Known rows, with every step that occurs:
fadag/furem/zisu: [ 0.07  0.70  0.28  0.07 -0.58 -1.14 -0.83  0.60 -0.66  0.07 -1.33 -0.40
  1.92  1.03  3.26 -1.46 -0.95 -1.29  1.54  1.28  0.10 -1.06 -4.01 -0.06
  1.48  2.14  3.64 -2.60 -0.81]
nekug/nili/vimin: [ 0.37  0.27  4.11  1.43  2.18  0.84 -1.00  1.31 -2.17  1.72  1.00 -0.12
  0.29 -0.80 -0.28 -0.20  0.88  1.31 -2.04  1.43  2.38 -2.08 -2.34 -1.26
  1.37 -1.06  0.82 -1.45 -1.22]
pokepe/zisu/fadag/furem/gigepoz/besim: [-1.21 -1.72 -1.86  0.92 -1.58 -2.08  1.13  2.02 -1.95 -0.24 -1.45 -0.34
  0.81  3.23  4.60 -2.35 -2.27  1.53  1.99 -1.75 -0.93  2.24 -4.98  1.60
  3.09  1.21  1.84  0.24  1.79]
vimin/nekug: [-0.58 -0.79  1.28  0.73  1.48  0.60 -1.54 -0.25  0.67  0.23  1.64 -0.32
  0.49  0.01  0.10 -2.09  0.69 -1.32 -1.58  1.12  0.88 -1.72 -0.36 -0.97
  0.76  1.33  0.68 -1.22  0.99]
zisu/fadag: [-1.09 -0.06  0.32  1.61  0.73 -0.14 -0.11 -0.31 -0.01 -0.29  0.06 -0.68
 -0.22 -1.01  1.99 -1.29 -0.96 -0.19 -0.61  0.70 -0.80 -0.60 -1.22 -0.34
  1.69 -1.29 -0.59  0.65  0.03]
fadag/furem/zisu/midusi/vimin/nili: [-0.41  2.55  0.67  0.04  0.01  1.90 -0.73 -1.53  0.95  0.77 -0.44 -1.53
 -0.93  0.20  1.73 -0.47 -2.75 -1.05  2.04  0.40  1.16 -2.42 -5.42  0.41
  0.99  2.60  1.65 -2.17  3.43]
gigepoz/fadag: [-0.44 -1.31  1.67  2.02 -0.10  0.56 -0.13  0.80 -1.25 -1.30 -1.03  0.21
 -0.02 -0.32  2.22 -1.55  0.52 -2.15 -0.09  3.12 -0.04 -0.94 -1.30 -0.28
  1.53  0.36  0.57 -2.36 -0.48]
zisu/furem/gigepoz: [-1.69  0.74  1.67  1.00  1.81 -1.42 -0.33 -0.02  0.04  0.49 -0.10  0.59
  0.44  1.18  3.46 -0.43 -1.05  2.15 -0.03  0.20 -0.23 -0.16 -3.07 -0.38
  1.46  0.22  2.09 -0.40  1.91]
nekug/nili: [ 0.83 -0.15  2.57  0.77  0.90 -0.42 -0.44  1.36 -1.06  1.30  0.15  0.81
  0.58 -0.45  0.01  0.83  1.79  0.13  0.12  1.93  1.08 -1.77 -1.48 -0.52
  1.24 -1.12  1.93 -1.04 -0.61]
fadag/furem/gigepoz/besim: [ 0.67 -1.38 -0.65  0.00 -0.95 -0.23  0.82  1.40 -2.46  1.01 -1.08  0.31
  1.56  2.83  3.75 -1.91 -1.55  0.35  1.42  1.81  0.10  0.91 -5.09  0.61
  1.73  1.65  3.14 -1.74  2.85]
pokepe/vimin/midusi/zisu/fadag/furem: [-0.36  0.15 -0.84  0.25  0.29  0.76 -3.25  1.53  2.52 -0.94  1.31 -1.95
  0.49  0.14  2.09 -2.58  0.32 -1.46 -1.16 -0.79 -0.44 -2.49 -1.92  0.94
  3.20  1.43  0.05  0.09  1.18]
nili/vimin/midusi/zisu/fadag/furem/gigepoz: [-3.36  1.32 -0.71  0.42  1.05  0.37 -2.70  0.58 -1.37 -0.40  1.13 -4.17
  0.79  0.48  2.60 -2.88 -1.64  2.60 -1.76 -0.30 -0.73 -1.64 -4.96  0.47
  2.86  1.88  1.58 -1.53  1.05]
midusi/zisu/furem: [-1.55  1.22  0.10  0.84  2.79 -1.11 -0.10  0.53  2.03  0.66  0.96 -0.85
  0.03  0.18  2.11 -0.53 -0.86 -0.25 -0.35 -0.14 -0.77 -0.68 -0.73  0.74
  2.33  1.20  1.66  0.53  0.44]
furem/zisu: [-0.54  0.69 -0.01 -0.15 -0.19 -0.98 -0.98  0.06 -0.68  0.59 -1.68  0.27
  0.98  0.22  1.68 -0.91 -0.52 -0.19  0.41  0.48 -0.85 -0.82 -2.14  0.21
  1.64  1.13  1.53 -1.02 -1.26]
zisu/midusi/vimin: [-0.24  0.86  0.75  1.18  1.18  1.13  1.48 -2.51  0.87  2.19  1.12 -0.77
 -2.00 -0.67  1.95 -1.59 -0.76 -0.30  0.11 -0.34  0.80 -1.23 -3.58 -0.32
  1.35  0.03 -1.05 -0.24  1.75]
midusi/zisu/fadag/furem/gigepoz: [-3.42  0.79 -2.68  0.42 -0.83 -0.88 -0.77  0.47 -1.03  0.25 -0.26 -2.51
  1.18  0.07  4.31 -1.97 -1.72  1.58  0.40  0.38 -2.37 -0.34 -3.87  1.77
  3.22  0.76  2.46 -0.44  1.19]
midusi/vimin: [ 0.76  0.83  0.47  0.56 -0.16  0.89  0.55 -1.15 -0.24  2.20 -0.71  1.15
 -0.75 -0.86  0.77 -1.75 -0.79 -0.61 -0.99  0.07  0.80 -0.68 -1.28 -0.59
  1.15 -0.13 -0.71 -0.59  0.53]
gigepoz/furem/zisu/fadag: [-1.95  0.30 -0.11  1.26  0.25 -0.55 -0.51 -0.29  0.26 -0.94 -1.89  0.15
 -0.65 -0.40  2.95 -2.29 -2.24  0.71 -0.56  0.22 -1.87  0.29 -2.07  2.22
  2.51  1.64  1.45  0.55 -0.34]
gigepoz/furem/zisu/midusi: [-1.56  0.20  0.77  0.91  1.57 -0.20  0.45 -1.28  0.72 -0.32 -0.02 -0.66
 -1.15  0.67  3.53 -1.56 -1.01  0.19  0.81  0.48 -0.65 -0.20 -4.92  1.99
  2.00  2.94  2.45 -0.45  0.79]
midusi/vimin/nekug: [-0.16  0.30  0.76  0.80  0.66  1.41 -0.67 -1.53  1.10  2.08  0.74  0.44
 -0.76 -0.79 -0.47 -3.08 -0.29 -0.92 -2.20 -0.05  1.42 -1.81  0.20 -0.86
  1.02  1.26 -0.76 -1.14  1.78]
zisu/fadag/furem/gigepoz: [-2.08  0.08 -0.25  1.18 -0.88 -0.68 -0.75  0.16 -1.53 -0.32 -0.53 -1.22
  1.06  0.48  4.63 -1.71 -1.65  1.35  0.61  0.92 -0.75 -0.29 -4.75  0.04
  1.90 -0.24  2.26 -1.08  1.70]
zisu/furem: [-0.13  0.58  2.58  1.50  2.80 -1.05  0.13  0.04  1.56 -0.07  0.60  0.25
  0.02  0.57  2.25 -0.56 -0.77 -0.46 -0.21  0.53  0.74 -0.61 -1.49 -1.04
  0.97  0.17  1.43 -0.18  0.91]
furem/gigepoz/fadag: [-1.95 -1.27  0.92  1.34 -1.14  0.11 -0.61  0.84 -2.86 -0.76 -1.79  0.29
  0.40  0.17  3.50 -1.38  0.40  0.45  0.23  2.80 -1.00 -0.39 -2.73  0.29
  1.82  0.48  1.36 -2.64  0.78]
pokepe/midusi/zisu/fadag/furem: [-3.76  0.63 -2.50  0.74 -1.03 -1.31  0.91  2.47  0.16  0.70  1.88 -2.95
  0.85  0.79  2.68 -1.65 -1.79 -1.42  0.86 -0.36 -0.97 -0.41 -2.72  1.03
  3.70  1.62  2.33 -1.26  0.47]
gigepoz/fadag/furem/zisu/midusi/vimin/nekug/dokite: [-2.00  0.74  1.01  2.59 -0.04  0.96 -0.79  0.06  2.15  0.02  0.00 -1.87
  0.88 -0.29  4.44 -4.34 -2.55 -0.88  1.16  2.14  1.67 -2.99 -3.59 -0.71
  2.30  6.47  0.40 -3.96  1.85]
nekug/nili/vimin/midusi/zisu/furem/gigepoz/fadag: [-3.77  0.85  3.67  1.97  3.84 -0.13 -2.68  2.29 -1.02 -0.27  0.48 -2.07
 -0.32  0.87  1.40 -1.16  0.74  3.42 -1.67  1.48  0.17 -2.96 -2.43  0.76
  3.12  1.83  2.34 -2.61  0.94]

Rows:
[-1.17  1.67 -0.23  0.78  0.73  0.05  0.63 -2.82  0.77  2.41 -0.61 -0.73
 -1.49 -0.43  2.38 -1.94 -1.48  0.67  0.87 -1.00 -0.22 -1.50 -3.75  0.74
  1.98  1.32 -0.28 -0.51  0.78]  furem/zisu/midusi/vimin
[ 0.04 -1.17  2.08  2.08 -0.46  0.40 -0.07  1.32 -1.25 -2.19 -0.61 -0.62
  1.01  0.46  3.83 -2.26  0.08 -3.29  0.99  3.61  1.05 -1.25 -3.03 -0.60
  1.45  1.15  2.65 -4.13  0.01]  gigepoz/fadag/furem
[-0.99  0.22  2.54  1.93  2.93  1.23 -0.28 -1.99  1.52  2.89  2.57 -0.76
 -1.83 -0.88 -0.48 -1.68  1.19  0.65 -0.63  0.36  2.10 -3.57 -1.79 -0.39
  1.41  0.54  0.00 -0.87  2.80]  zisu/midusi/vimin/nekug/nili
[ 0.80  1.74  0.97 -0.30 -0.44  2.83 -0.94 -0.40 -0.20  1.26 -0.92  1.07
 -0.87 -1.17 -1.67  0.26 -1.66 -1.09 -0.81  0.79  1.24 -1.45 -1.24 -0.66
  0.26  0.18 -0.81 -0.80  2.68]  midusi/vimin/nili
[-2.07  0.71 -0.71  0.95  0.29 -1.19 -0.99 -0.44 -0.06 -0.01 -1.66 -0.70
  0.17 -0.62  2.33 -1.49 -1.59  0.64  0.15 -0.07 -1.95 -0.72 -1.52  0.80
  2.17 -0.08  0.10  0.35 -0.99]  furem/zisu/fadag
[-1.89  0.03 -1.74  0.22  2.17 -1.24  0.80  1.08 -0.04  1.81 -0.35 -0.23
  0.05  2.32  3.09 -1.36 -2.05  2.35  0.26 -0.17 -2.00  0.72 -2.13  2.28
  3.07  1.91  1.87  1.12  3.12]  midusi/zisu/furem/gigepoz/besim
[-1.48  1.49  1.44  1.57 -0.16  2.31 -0.66 -0.79  0.13 -1.01 -1.48 -1.73
 -1.39  0.06  2.75 -1.52 -2.37 -2.16  2.32  2.33  0.80 -2.81 -4.82  0.96
  1.52  3.04  1.44 -3.84  3.26]  gigepoz/fadag/furem/zisu/midusi/vimin/nili
[ 0.82  0.40  4.57  0.69  2.70  0.81 -2.46  1.57 -1.38  0.68  1.51 -0.72
  0.23 -0.13 -1.77 -0.35  1.76  1.00 -2.13  1.21  2.64 -3.09 -2.44 -1.80
  0.83 -0.24  0.97 -2.10 -0.65]  nekug/nili/vimin/midusi
[-2.93 -1.03  1.86  2.16  0.34 -2.74  0.02  1.69 -0.75 -1.84 -1.60  0.79
 -0.02  2.64  4.53 -1.17 -0.23  1.23  1.05 -0.96 -0.31  0.96 -2.84  0.55
  2.51  1.53  2.25 -1.56  0.55]  pokepe/zisu/furem/gigepoz/fadag
[-1.09  2.50  0.17 -0.08  0.59  2.11 -0.89 -2.04  0.89  1.43 -0.65 -0.68
 -1.72 -0.64  0.07  0.16 -2.28  0.14  1.09 -0.33  0.10 -2.22 -3.65  0.64
  1.10  1.66 -0.41 -0.66  2.97]  furem/zisu/midusi/vimin/nili
[-2.54 -0.55  2.58  2.32  1.29 -0.97 -0.24  0.67 -0.76 -1.20 -1.13  0.32
 -0.09  1.08  4.44 -1.40 -0.58  1.15  0.31  2.12 -0.38 -0.53 -2.47  0.01
  1.81  0.80  1.93 -2.03  1.87]  zisu/furem/gigepoz/fadag
[-1.77 -0.56  1.30  2.17  0.51 -0.62  0.02 -0.21 -0.24 -1.76 -0.51 -2.51
  0.05  0.92  5.47 -2.45 -0.57 -2.08  2.91  2.60 -0.04 -1.91 -5.55  0.64
  2.22  2.79  3.12 -3.90  0.25]  gigepoz/fadag/furem/zisu/midusi
[-0.92 -0.33  2.86  1.34  2.50  1.73 -1.85 -0.22 -0.41  0.74  2.37 -1.24
  0.11 -0.38 -0.23 -2.78 -0.17 -0.23 -3.65  0.52  2.21 -2.11 -1.36 -1.74
  0.94  1.42 -0.37 -1.64  0.38]  nili/vimin/nekug
[ 0.56 -1.46  1.77  0.63  0.96  1.68 -2.87  0.41  1.89  0.55  1.77  0.95
  0.25 -0.09  0.23 -2.47  1.57 -1.63 -2.84 -0.26  1.74 -2.39  0.22 -0.77
  1.70  1.27 -1.17 -0.28  1.59]  pokepe/vimin/nekug
[-0.56  0.29 -0.05  1.16  0.19 -0.62  1.73 -1.60  0.78  1.61  0.68 -0.39
 -1.99  0.60  2.06 -1.43 -0.38  0.06  1.03 -3.29  0.98  0.38 -3.83  0.13
  2.24  0.74 -0.90  0.19  0.56]  pokepe/zisu/midusi/vimin
[-1.61  0.87 -1.35  0.39  0.74 -0.44 -1.75  0.78  1.24 -1.43  1.22 -3.46
  0.66  0.16  1.92 -2.15 -0.71 -1.17  0.19  0.44 -1.09 -1.79 -2.46  0.62
  2.26  1.53  1.85 -0.97  0.64]  vimin/midusi/zisu/fadag/furem
[-0.84  1.05  0.52 -0.26  2.12  1.09 -2.32  0.75 -0.21  0.42  1.73 -2.57
  0.14 -0.26 -0.80 -1.83  0.24  0.20 -2.64 -0.14  0.27 -1.88 -2.13 -0.29
  2.01  1.91  0.08 -1.07 -0.75]  nili/vimin/midusi/zisu
[-3.50  0.40  0.38  1.12  1.89 -1.08 -1.96  1.22  0.56 -1.75 -0.42 -1.81
 -0.01  1.39  2.91 -1.66  0.12  1.07 -0.10  1.37 -1.64 -1.55 -1.77  1.36
  2.60  2.67  2.46 -2.02  2.03]  vimin/midusi/zisu/furem/gigepoz/fadag
[-1.15  1.25  0.27  0.96  1.00  0.71  1.24 -2.65  1.11  1.54 -0.75 -0.05
 -2.38 -0.09  3.15 -2.58 -1.99  0.48  0.19 -0.70 -0.10 -0.30 -4.50  2.22
  2.27  2.92  0.93 -0.39  1.50]  gigepoz/furem/zisu/midusi/vimin
[-0.63 -0.03  0.68  1.72  0.25 -0.34 -0.21  0.30  0.04 -0.84  0.34 -1.47
  0.70 -0.16  3.50 -1.83 -1.37 -1.41  0.53  1.28  0.21 -0.72 -3.20 -0.62
  1.59 -0.41  1.50 -0.99  0.58]  zisu/fadag/furem
[-1.84  0.79  2.09  1.50  2.66  0.79 -0.34 -1.98  1.79  2.20  0.70 -0.02
 -2.20 -0.21  0.64 -2.64 -0.15  1.34 -0.57 -0.04  1.22 -2.77 -2.65  2.15
  2.21  3.52  1.94 -0.92  2.46]  gigepoz/furem/zisu/midusi/vimin/nekug/nili
[ 1.96 -0.62  1.75 -0.33  0.29  1.17 -3.07  1.01  1.45 -0.24  0.75  0.98
  0.19  0.41  0.07 -1.18  1.98 -1.55 -1.48 -0.28  1.39 -2.07 -1.35 -0.98
  1.48  0.63 -0.91 -0.46  0.83]  pokepe/vimin/midusi
[-2.92  1.42  0.92  0.60  1.54  0.10 -3.09  1.72 -1.93  0.55  1.19 -3.61
  0.93  0.27  1.56 -1.50 -0.17  3.65 -1.30  0.49 -0.05 -2.83 -4.64  0.82
  3.15  0.76  2.73 -1.77  0.87]  nekug/nili/vimin/midusi/zisu/fadag/furem/gigepoz
[-5.27  0.73 -3.36  0.22 -2.04 -1.79  0.44  2.37 -1.50  1.31  1.09 -2.74
  1.23  1.43  3.75 -1.51 -1.93  1.26  1.01 -0.59 -1.97 -0.02 -4.30  1.65
  4.04  1.87  3.08 -1.47  1.62]  pokepe/midusi/zisu/fadag/furem/gigepoz
[-0.90  0.70  0.56  0.80  0.84 -0.84  0.01 -1.00  0.41 -0.08  0.52 -2.33
  0.59  1.14  4.37 -1.45 -0.90 -0.98  2.68  0.85  0.33 -1.50 -6.15  0.28
  1.67  2.32  3.27 -2.23  0.44]  fadag/furem/zisu/midusi
[-0.94 -0.77  0.42  1.17  0.90 -1.59  0.94 -0.25  0.55 -0.08  1.60 -1.13
 -0.68  1.40  2.47 -0.37  0.57 -0.45  1.62 -2.22  0.57  0.33 -4.39 -0.05
  2.00  0.74  0.78  0.16 -0.24]  pokepe/zisu/midusi
[-2.71  0.50 -2.28 -0.64 -0.82 -1.04  0.87  2.21 -0.43  2.08  1.78 -1.17
  0.66  0.75  0.35 -0.25 -0.18 -1.10  0.16 -0.51 -0.85 -0.19 -1.49  0.82
  2.98  1.86  1.58 -1.08 -0.36]  pokepe/midusi/zisu
[-2.92  1.90  1.09  0.26  3.47 -0.33 -2.44  0.47  0.10  0.61  1.41 -2.39
  0.07  1.22  1.63 -1.53 -0.93  3.46 -2.32 -1.01 -0.23 -1.51 -3.26  0.12
  2.42  2.33  1.54 -0.68  1.49]  nili/vimin/midusi/zisu/furem/gigepoz
[-1.61  0.61  1.02  2.30 -0.12  0.35  0.90 -1.54  0.09 -0.05 -1.39 -1.68
 -1.28  0.29  5.00 -3.38 -1.62 -1.58  2.15  1.50  0.35 -2.15 -5.02  1.04
  2.43  2.93  1.53 -3.84  0.99]  gigepoz/fadag/furem/zisu/midusi/vimin
[-1.86  1.19  1.71  1.35  2.53  0.21 -1.05 -2.17  1.47  3.26  0.94 -0.83
 -1.44 -0.52  0.04 -1.96  0.54  1.39  0.16 -0.29  0.89 -3.71 -2.00  0.64
  1.94  1.86  0.69 -1.22  1.66]  furem/zisu/midusi/vimin/nekug/nili
[-1.85  0.20 -1.74 -0.41 -0.74  0.28 -3.60  1.22  0.83 -0.36  0.52 -1.92
  0.86  0.69  3.26 -2.56  0.03  1.11 -0.85 -1.08 -1.32 -2.09 -3.58  1.40
  3.62  1.65  0.72 -0.17  2.33]  pokepe/vimin/midusi/zisu/fadag/furem/gigepoz
